What can hang from each mark
D: T
M: B C J
X: F T
H: B T
W: F
R: J
J: M
V: M R
F: X
B: D R W X
C: R
T: H W X Y

Each row was made from one small tree. Brackets hold a mark, then the marks that hang from it, in alphabetical order. Every link used is in the known rows. Write each row's tree.
In the rows, 128 means zero.
Known rows
{C {R {J {M {B D}}}}}: [153 121 135 139 156 132 145 154 146 122  85 132 101 177 116  72 119 127
  98  98 113 138 107 137  42 142 125 148 102 163 159 125 148]
{C {R {J {M {B D X}}}}}: [138 130 127 148 177 141 142 148 151 120  98 128 100 158 122  73 125 123
  77 100  95 148 105 113  15 138 120 140 122 171 164 117 177]
{X F {T W Y}}: [138  95 188 152 153 167 125 141  55 147  83 138 153 124 206 119 151 139
 147 144 119 125 181 120 135 116 213 129 141 152 166 170 126]
{H B {T X}}: [138 116 187 132 140  99 131 116 117 131 111 121 147 134 107 110 116 121
 151 130 159 177 142  99 120 122 169 105 165 112 150 111 116]
{B {D {T H X Y}} W}: [110  41 190 182 175 167 135 144 121 121  95 126 127 125 177 104 155 144
 103 126 167 154 123  86 107 103 215 110 244 149 180 138  88]
{H {B D} {T W Y}}: [122 104 190 147 156 147 140 100 121 138  74 126 128 146 134  92 128 134
 159 140 174 195 141  96 131 100 230 116 165 123 148 131  66]
{V M R}: [150 141 151 119 145  95 131 131  96 118  94 137 120 100 121 119 116 123
 115 117 131 129 132 121 104 136 102 132 133 139 140 132 164]
{W {F {X {T {H B} Y}}}}: [133  70 163 107 187 126 138 127  49 126  79 139 177 129 169 109 123 128
 175 135 144 159 158  82 109 131 231 107 164 126 181 146  91]
{M B J}: [151 136 147 123 154 108 128 122 131 126 124 123 121 149 138 125 125 121
 105  89 126 121 158 158 125 144 136 139 112 160 157 153 112]
{H {B W} T}: [104 164 195 136 152 136 126 110 132 124 101 132 146 133 123 120 121 126
 118 154 133 154 144  76 106 111 177 123 166 108 140 123  97]
{W {F {X {T H Y}}}}: [122  66 149 121 182 129 133 139  35 126  81 144 172 130 182 106 132 134
 171 130 129 133 157 103 128 127 204 115 162 148 172 155 109]
{B D {X T}}: [110 131 140 156 159 155 140 118 142 129 119 131 144 110 166 100 146 130
 125 152 113 130 159  98  95 121 142 114 158 145 141 124 177]
{T {H {B R}} {W F}}: [131 122 159 127 169 130 122 155  58 128 103 126 146 155 159 116 127 131
 181 121 141 182 164  67  73 119 196 140 175 123 175 131  89]
{J M}: [154 142 119 137 114 124 123 136 111 119 118 136 122 131 139 110 120 131
 136 122 112 115 114 122  97 121 122 132 132 137 126 124 130]
{R J}: [125 119 126 137 125 145 140 145 137 130 119 124 135 138 113 116 130 126
 125 134 128 134 105 141 118 136 119 130 132 150 154 133 151]
{B {X T}}: [112 138 139 143 148 137 133 132 120 132 123 128 155 106 162 120 142 126
 125 142 102 127 151  98 108 124 131 114 147 142 143 131 186]
{W {F {X T}}}: [121 122 135 113 165 113 131 132  66 128  96 151 174 134 147  99 129 130
 166 136 105 103 167 116 106 142 139 119 134 139 159 137 141]
{W {F X}}: [121 122 119 108 167 114 123 122  77 123 115 148 146 139 120 107 121 127
 147 126 116 115 142 116  99 142 131 124 131 128 148 125 112]
{V R}: [130 139 155 120 149 119 133 138 125 125 105 126 126 123 145 117 125 122
 123 128 125 141 125 119 107 131 117 140 124 140 133 129 165]
{M C J}: [163 140 118 121 153 125 124 133 129 133 146 130 132 126 129 124 128 134
 118 113 131  95 150 163 145 142 113 130 141 167 167 159 137]
{V M}: [146 129 126 126 124 104 125 121  99 121 115 139 122 107 105 127 119 128
 119 117 133 117 136 128 124 135 116 120 138 127 135 132 127]
{F X}: [115 110 119 118 146 113 130 116 105 125 115 133 128 134 115 122 122 125
 129 128 114 127 141 119 120 130 123 136 137 123 144 138 125]
{V {R J}}: [128 132 154 130 147 135 145 154 135 128  94 122 133 131 130 106 127 120
 118 134 126 147 103 131 100 139 106 143 127 163 160 133 190]
{V {M B J} R}: [173 147 171 111 170  75 132 125 100 116  92 132 111 122 130 113 114 115
  93  78 130 122 162 149 104 154 110 144 119 172 168 157 149]
{V {M C} R}: [167 164 131 113 160  96 124 143 108 120 108 139 126 100 114 113 122 126
 100 117 122 108 126 135 121 136  83 133 142 156 155 147 173]
{V {M B {C R} J}}: [184 140 128  99 179  74 124 141 107 129 115 138 110 139  92 119 112 129
  76  64 123  96 164 167 108 166 102 136 105 166 182 167 135]
{B D R W {X {T Y}}}: [ 73 129 181 177 183 172 132 121  99 126  79 129 134 109 204  89 157 133
 102 140  99 130 170  54  73 101 172 126 213 189 149 143 184]
{B D W {X {T H}}}: [ 95 117 165 176 185 186 136 138 120 117 117 126 142 106 205 114 156 135
 103 166 108 137 165  65  86 104 191 127 214 146 161 140 164]
{B D R {W F} {X T}}: [ 81 167 168 166 197 166 124 134  86 121  98 146 157 120 196  76 154 133
 121 146  88 108 187  51  34 117 145 124 200 178 155 121 184]
{J {M B {C R}}}: [176 163 115 113 161  97 118 161 129 124 115 135 113 162 117 101 119 130
  88  83  90 106 118 143  79 138 103 146  96 154 150 143 136]
{J {M C}}: [171 164  99 133 131 125 115 146 126 122 133 138 130 129 131 105 125 134
 123 121 102  90 111 141 113 120  98 133 142 151 141 138 137]
{M {B D R W} C J}: [131 178 157 150 198 136 120 129 138 120 117 128 113 158 159  90 142 129
  74  96 101  93 189 130  88 128 123 163 183 204 180 171 133]
{W F}: [134 138 125 119 148 126 120 134 100 126 126 142 146 133 132 112 127 129
 146 124 132 115 130 126 108 139 134 116 120 134 134 115 112]
{F {X {T H Y}}}: [115  57 150 130 161 128 142 133  65 127  83 129 154 125 178 121 133 133
 154 132 129 146 155 104 148 118 198 128 170 141 166 168 126]
{D {T {H B} {W F} Y}}: [134  75 171 130 172 145 127 152  91 134  83 137 164 144 154 117 135 140
 163 116 176 183 124  81 102 116 239 104 179 112 193 133  36]

Write each row's tree
[146 141 122 112 170 117 135 171 153 135 114 123 127 169  92 106 130 125
  79  94 106 126 108 161 100 153  98 146  98 169 178 152 159]  {M B {C {R J}}}
[150  68 180 145 156 144 119 129  68 136 113 131 127 115 168 120 140 128
 115 121 142 133 146 126 122 129 186 113 159 150 154 140 120]  {T {X F} Y}
[128 135 201 138 165  96 120 141  49 137  85 130 158 161 128  83 125 128
 192 113 147 183 173  71  83 118 177 119 189 139 174 113 109]  {H {B R} {T {W F} X}}
[130  67 168 152 143 152 136 159  66 138  88 119 148 131 199 127 149 141
 165 133 140 161 152 115 166 103 223 130 169 150 169 170 120]  {X {T H W Y}}
[154 101 188 145 178 175 141 122 114 129 111 136 158 123 196 117 135 130
 143 172 150 151 201  84  78 123 229 123 163 101 171 141 108]  {X F {T {H {B D}}}}
[140 172 156 148 142 129 114 140 119 108 107 134 114 149 155 110 131 124
  80 108  81 104 122 116  82 114 134 148 145 155 137 139 113]  {J {M {B W}}}
[136 171 146 107 206 123 108 166 109 125 115 144 133 159 128 106 137 130
  68  99  89  93 137 127  76 146 128 139 118 161 164 142 120]  {M {B {W F}} {C R}}
[117 156 164 146 186 140 119 121 127 118 132 122 116 126 159 129 139 120
  51 105  92 118 157 111  86 130 142 139 159 175 168 151 140]  {M {B W X} J}
[148 190 120 155 166 106 121 143 170 118  98 144 135 173 138  63 135 135
 103  88  99 100 144 112  55 117  88 144 172 169 170 138 117]  {J {M {B {D T} R} C}}
[140 121 112 115 155 136 136 171 139 140 117 128 131 145  91 110 127 134
 103 119 120 123 105 150 104 150  99 137 115 158 174 144 178]  {M {C {R J}}}
[169 145 103 116 147 115 119 161 115 130 119 140 117 139 117 105 117 139
 114 107 103 101 114 131  83 135 101 137 112 145 145 134 156]  {J {M {C R}}}
[129 162 160 170 158 144 125 133 169 109  89 146 124 158 151  83 139 135
  75 112 104 105 127 104  51 110 139 137 171 143 157 128  88]  {J {M {B {D T} W}}}
[112 128 161 147 211 184 126 125 114 111 129 134 136 116 168 109 138 127
 107 158 135 162 142  44  39 116 212 112 208 121 164 108  96]  {T {H {B D {W F} X}}}
[130  30 175 164 149 135 130 166  86 137  95 117 136 138 161 122 150 143
 144 104 168 183 121 106 142 106 210 114 210 140 192 150  86]  {D {T H W X Y}}
[113 162 148 166 130 153 125 161  97 116  86 133 126 146 149  90 129 131
 113 127  85 110 115  92  48 115 105 157 183 186 162 137 176]  {B {R {J M}} W}
[112  83 147 124 150 121 139 118  80 133  80 135 153 124 156 110 133 130
 147 130 115 127 150 121 145 126 165 121 145 152 152 159 142]  {F {X {T Y}}}
[149  42 166 147 165 139 121 167  26 131 106 121 134 138 178 111 146 138
 170 106 162 171 126 117 141 116 224 115 191 161 178 141  88]  {T H {W F} X Y}
[110 102 179 162 191 160 123 139  48 134  96 132 158 105 231 119 148 132
 128 139 107 146 192  52  79 113 198 130 193 161 170 159 169]  {B R {X F {T H Y}}}
[134 116 180 148 154 112 118 147  55 136 103 136 152 152 136  90 135 135
 179 122 145 152 151 119 128 119 170 113 170 144 163 119 103]  {H {T {W F} X}}
[160 175 102 160 174 150 130 144 172 115 126 128 120 149 128  67 139 123
  74 114  82 115  97 137  63 124 100 135 160 194 177 136 163]  {R {J {M {B D X} C}}}
[159 120 123 105 170 116 127 148 120 141 132 132 119 134 114 124 119 138
 110 101 133 104 155 155 115 156 115 136 111 156 169 155 156]  {M {C R} J}
[127 139 163 157 148 159 133 164  96 111  87 124 133 146 156 105 121 127
 124 134 110 158 120  55  30 112 165 155 210 155 183 138 137]  {T {H {B {R {J M}} W}}}
[146 150 159 114 197 123 118 153 126 130 120 130 112 154 133 123 130 132
  54  88 100  96 161 148  96 149 127 153 126 177 181 171 135]  {M {B W} {C R} J}
[ 97 164 171 165 204 144 125 112 128 116 111 124 103 139 173  96 143 122
  63 102  93 127 186  84  48 125 137 154 192 196 168 147 151]  {M {B D R W X} J}
[111 106 171 132 203 173 118 132  76 117 113 130 144 105 175 126 137 126
 102 138 136 168 117  44  68 114 233 104 202 136 166 124  90]  {T {H {B {W F} X}} Y}
[118  80 178 170 190 160 126 157 108 115 112 143 150 137 165  93 152 143
 121 133 159 133 144  84  69 120 187 107 232 137 187 115  85]  {B {D {T H X}} {W F}}
[105 102 163 129 175 117 122 118  37 134  67 147 152 153 134  87 126 137
 177 124 134 151 147 110 137 116 191 122 155 143 162 142  72]  {H {T {W {F X}} Y}}
[165 205 131 132 177 129  99 157 103 108 119 151 140 152 153  89 135 128
  87 106  74  69 120 130  77 125 120 138 149 178 160 140 102]  {J {M {B {W F}} C}}
[155 189 119 123 158  73 115 135 107 118 113 134 126 138 107 107 127 122
  91  79  99 103 158 131 111 134  79 145 151 170 159 158 136]  {V {M {B R} C}}
[147 153 162 157 163 129 148 154 183 114  65 139 132 167 138  57 130 125
  98 105 118 137 101 125  33 131 105 143 142 171 184 125 148]  {V {R {J {M {B {D T}}}}}}
[117  70 202 149 172 139 126 143  63 121  94 108 123 125 172 122 135 125
 119 114 147 186 141  51  92 106 218 129 235 154 172 143 114]  {T {H {B R W}} X Y}
[122 117 186 139 156 158 135 145 108 121 107 124 159 120 180 139 136 128
 126 160 127 148 161  72 106 111 208 128 185 114 165 148 123]  {X {T {H {B W}}}}
[148  97 155 139 150 125 118 159  58 134 120 129 136 142 142 105 142 133
 162 113 134 140 137 131 118 130 160 117 159 150 165 123 118]  {T {W F} X}
[118  64 157 154 146 149 131 156 104 136  89 126 141 140 162 129 146 146
 145 116 157 172 119 104 143 103 204 126 184 128 179 154  70]  {D {T H W Y}}
[135 146 178 134 174 158 127 117 109 136 120 137 167 100 171 128 137 120
 113 163 105 136 185  70  63 129 180 111 146 110 164 130 164]  {H {B {X F T}}}
[166 138 132 101 185  98 125 148 134 136 126 128 115 157 115 119 121 129
  83  74 117 108 157 168 112 158 115 144  94 167 175 163 135]  {M B {C R} J}
[108  72 189 129 180 151 139 128  69 121  73 127 155 119 179 129 132 128
 124 149 124 159 157  66 114 109 236 127 199 128 179 167 107]  {F {X {T {H {B W}} Y}}}
[139  69 163 154 165 129 122 178  73 132 113 133 159 149 155 109 147 144
 165 110 157 157 136 105 106 122 184 112 200 128 199 127  86]  {D {T H {W F} X}}
[106 126 177 154 176 162 134 128 122 115 108 121 121 137 167 114 132 129
 115 147 139 170 166  47  61 107 194 148 213 125 158 133 108]  {T {H {B D R W}}}
[146 142 158 129 209 139 127 140 148 127 116 132 100 157 139 102 135 135
  52  98 114  99 170 150  85 146 141 153 135 178 180 165 128]  {M {B D W} {C R} J}
[118 198 144 137 192 138 113 171 108 119 105 137 154 169 136  83 145 124
  85 105  78  94 133 121  72 135  99 152 170 211 191 152 147]  {M {B {R J} {W F}} C}
[169 158 130 117 169 108 121 133 143 129 141 125 128 148 130 118 129 125
  93  88 116  98 155 176 142 145 117 141 124 177 172 167 119]  {M B C J}
[171 185 175 121 198  99 118 140 104 112 101 137 115 117 139 112 127 122
  47  89 106  88 160 148 104 142 103 152 158 196 191 179 155]  {V {M {B W} C J} R}
[132 101 165 134 149 146 126 152  52 140  81 139 164 134 183 101 147 139
 176 125 129 128 150 127 140 120 196 115 138 165 159 148 118]  {X {T {W F} Y}}
[118 152 149 148 176 147 127 167 123 116  94 129 109 150 131  98 130 123
  44 104  67 132  96  93  14 131 119 149 139 174 171 132 182]  {C {R {J {M {B W X}}}}}
[158 158 165 122 192  84 129 119 104 115 102 129 109 104 137 113 119 112
  70  82 112 134 158 122  76 149 106 135 136 176 174 148 176]  {V {M {B X} J} R}
[109  92 157 174 148 134 147 152 147 132  90 127 140 154 121  71 143 134
 134 111 147 150 132 105  64 130 109 124 208 170 190 119 162]  {B {D {T X}} {R J}}
[141  71 191 158 165 175 127 155  44 142  88 132 154 126 227 131 151 141
 153 148 131 146 182 108 137 106 244 135 165 141 179 178 110]  {X F {T H W Y}}
